Known rows, with every way that one mark hangs from another
K_420(K_535(K_359)): [-0.19 -0.30  0.16  0.03  0.29 -0.14  0.30 -0.25 -0.04 -0.34 -0.06 -0.20
  0.00  0.21 -0.32  0.35 -0.06  0.30]
K_336(K_221(K_401 K_535)): [ 0.00 -0.13  0.16  0.02 -0.01 -0.23  0.33  0.00 -0.16 -0.17 -0.19 -0.30
  0.21 -0.21  0.06  0.22  0.08  0.64]
K_68(K_401(K_221(K_336 K_535(K_359 K_420(K_932))))): [ 0.10 -0.41  0.36  0.05 -0.08 -0.07  0.22  0.02 -0.21 -0.25 -0.17 -0.52
 -0.26 -0.21 -0.21  0.19  0.12  0.28]
K_420(K_97 K_535(K_221(K_336 K_401) K_359) K_932): [-0.29 -0.71  0.57  0.00 -0.13 -0.03  0.41  0.17 -0.17 -0.45 -0.08 -0.63
 -0.18  0.04 -0.20  0.62  0.13  0.42]
K_401(K_221(K_535(K_359 K_420(K_932)))): [ 0.09 -0.39  0.32  0.00  0.02 -0.14  0.27 -0.10  0.07 -0.10 -0.07 -0.35
 -0.24  0.04 -0.24  0.11 -0.03  0.17]
K_221(K_336 K_401 K_535(K_359 K_420(K_97))): [ 0.02 -0.53  0.38  0.20 -0.01  0.05  0.53 -0.22 -0.32 -0.23 -0.17 -0.53
 -0.14 -0.14 -0.09  0.34  0.15  0.50]
K_336(K_221(K_401 K_535(K_420(K_97 K_932)))): [-0.06 -0.53  0.31 -0.06 -0.32 -0.14  0.38  0.16 -0.06 -0.08 -0.21 -0.49
  0.13 -0.06  0.06  0.21  0.21  0.63]
K_221(K_336 K_535(K_359 K_420)): [ 0.01 -0.35  0.30  0.31  0.17 -0.04  0.36 -0.41 -0.17 -0.18 -0.09 -0.38
 -0.11 -0.02 -0.13  0.28  0.08  0.33]
K_221(K_336 K_401 K_535(K_359 K_420(K_97 K_932))): [-0.06 -0.61  0.53  0.05 -0.19  0.05  0.50  0.01 -0.30 -0.23 -0.14 -0.59
 -0.21 -0.14 -0.14  0.33  0.20  0.45]
K_68(K_401(K_221(K_336))): [ 0.02 -0.19  0.19  0.01 -0.09 -0.21  0.17 -0.09 -0.17 -0.30 -0.35 -0.25
  0.10 -0.25 -0.23  0.18  0.00  0.42]
K_535(K_420): [-0.07 -0.29  0.11  0.05  0.10 -0.11  0.29 -0.42  0.05 -0.05 -0.09 -0.09
  0.18  0.11 -0.25  0.09  0.00  0.39]
K_336(K_221(K_401 K_535(K_420))): [ 0.05 -0.24  0.14  0.11 -0.01 -0.16  0.37 -0.16 -0.13 -0.04 -0.14 -0.43
  0.21 -0.17  0.12  0.17  0.11  0.58]
K_221(K_336 K_401): [-0.13 -0.19  0.31 -0.03 -0.05 -0.14  0.39 -0.18 -0.29 -0.28 -0.19 -0.20
  0.18 -0.26 -0.15  0.29  0.04  0.50]
K_535(K_221(K_336 K_401) K_359 K_420(K_97)): [-0.02 -0.63  0.44  0.30  0.11  0.02  0.56 -0.23 -0.12 -0.18 -0.05 -0.53
 -0.05  0.08 -0.19  0.40  0.10  0.45]
K_221(K_336 K_401 K_535(K_359 K_420)): [ 0.04 -0.32  0.34  0.20  0.12 -0.02  0.47 -0.29 -0.35 -0.23 -0.08 -0.46
 -0.11 -0.21 -0.08  0.30  0.11  0.42]
K_420(K_535(K_221(K_336)) K_932): [-0.37 -0.52  0.45  0.02 -0.18 -0.06  0.16  0.01  0.02 -0.34 -0.14 -0.43
  0.02  0.00 -0.16  0.55  0.06  0.39]
K_401(K_221(K_336 K_535(K_420(K_932)))): [-0.03 -0.41  0.39  0.07 -0.31 -0.11  0.19 -0.12  0.00 -0.13 -0.27 -0.47
 -0.02 -0.22 -0.08  0.21  0.07  0.30]
K_401(K_221(K_336 K_535(K_359 K_420))): [ 0.11 -0.35  0.27  0.30  0.10 -0.11  0.31 -0.38 -0.09 -0.14 -0.18 -0.48
 -0.13 -0.07 -0.13  0.22  0.01  0.20]

Rows
[-0.36 -0.59  0.30 -0.24 -0.26 -0.06  0.23  0.07  0.09 -0.35 -0.23 -0.28
  0.05  0.15 -0.25  0.37  0.01  0.43] : K_420(K_97 K_535 K_932)
[-0.08 -0.19  0.31  0.05 -0.11 -0.06  0.35 -0.12 -0.36 -0.29 -0.25 -0.31
  0.04 -0.40 -0.01  0.34  0.05  0.59] : K_221(K_336 K_401 K_535)
[ 0.05 -0.19  0.18  0.07 -0.14 -0.14  0.13 -0.03 -0.25 -0.32 -0.39 -0.35
 -0.03 -0.37 -0.10  0.22  0.04  0.49] : K_68(K_401(K_221(K_336 K_535)))
[ 0.10 -0.27  0.19  0.15  0.21 -0.20  0.28 -0.16  0.00 -0.22 -0.19 -0.21
 -0.18  0.00 -0.23  0.14 -0.13  0.22] : K_401(K_221(K_535(K_359)))
[-0.04 -0.40  0.49  0.04 -0.04 -0.04  0.41 -0.07 -0.33 -0.22 -0.03 -0.49
 -0.19 -0.20 -0.12  0.33  0.17  0.39] : K_221(K_336 K_401 K_535(K_359 K_420(K_932)))
[-0.27 -0.51  0.56  0.00  0.02 -0.09  0.34  0.12 -0.22 -0.45  0.01 -0.55
 -0.16 -0.06 -0.23  0.61  0.12  0.32] : K_420(K_535(K_221(K_336 K_401) K_359) K_932)
[ 0.00 -0.23  0.19 -0.01  0.00 -0.01  0.37 -0.22 -0.17 -0.11 -0.10 -0.28
  0.05 -0.21 -0.08  0.19  0.02  0.55] : K_221(K_401 K_535(K_420))
[-0.03 -0.34  0.41  0.21  0.21 -0.13  0.47 -0.16 -0.21 -0.30 -0.02 -0.33
 -0.05 -0.03 -0.24  0.39  0.03  0.38] : K_535(K_221(K_336 K_401) K_359)
[-0.21 -0.66  0.43  0.17  0.05 -0.01  0.45 -0.03 -0.19 -0.44 -0.11 -0.59
 -0.11  0.03 -0.17  0.64  0.07  0.44] : K_420(K_97 K_535(K_221(K_336 K_401) K_359))
[ 0.09 -0.59  0.31  0.32 -0.04 -0.05  0.37 -0.27 -0.04 -0.19 -0.28 -0.55
 -0.16  0.00 -0.11  0.27  0.03  0.28] : K_401(K_221(K_336 K_535(K_359 K_420(K_97))))
[-0.07 -0.38  0.34  0.31  0.27 -0.17  0.33 -0.29 -0.03 -0.25 -0.04 -0.26
 -0.06  0.15 -0.27  0.37  0.00  0.31] : K_535(K_221(K_336) K_359)
[ 0.10 -0.28  0.17  0.17  0.22 -0.17  0.44 -0.19 -0.17 -0.07 -0.02 -0.45
  0.05 -0.02 -0.03  0.19  0.13  0.44] : K_336(K_221(K_401 K_535(K_359 K_420)))
[ 0.04 -0.67  0.47  0.14 -0.23 -0.07  0.37 -0.04 -0.04 -0.18 -0.26 -0.56
 -0.24  0.01 -0.16  0.25  0.11  0.26] : K_401(K_221(K_336 K_535(K_359 K_420(K_97 K_932))))
[-0.21 -0.50  0.34  0.27  0.21 -0.10  0.29 -0.21 -0.04 -0.38 -0.05 -0.47
 -0.07  0.16 -0.21  0.59  0.01  0.28] : K_420(K_535(K_221(K_336) K_359))
[-0.01 -0.58  0.41 -0.08 -0.08  0.03  0.49  0.04 -0.16 -0.19 -0.09 -0.43
 -0.21  0.00 -0.22  0.20  0.12  0.44] : K_221(K_401 K_535(K_359 K_420(K_97 K_932)))
[-0.06 -0.28  0.31  0.14 -0.10  0.02  0.38 -0.28 -0.30 -0.17 -0.18 -0.39
  0.06 -0.35  0.02  0.29  0.12  0.54] : K_221(K_336 K_401 K_535(K_420))
[-0.14 -0.72  0.34 -0.02 -0.14 -0.05  0.32 -0.05  0.27 -0.06 -0.09 -0.30
  0.02  0.28 -0.26  0.21  0.07  0.44] : K_535(K_221 K_420(K_97 K_932))
[ 0.08 -0.34  0.21 -0.16 -0.21 -0.09  0.13  0.09 -0.05 -0.12 -0.22 -0.35
 -0.10 -0.21 -0.18  0.06  0.03  0.40] : K_68(K_401(K_221(K_535(K_420(K_932)))))
[-0.05 -0.26  0.30  0.26  0.14 -0.12  0.34 -0.25 -0.22 -0.29 -0.16 -0.28
 -0.14 -0.06 -0.16  0.29  0.02  0.36] : K_221(K_336 K_535(K_359))
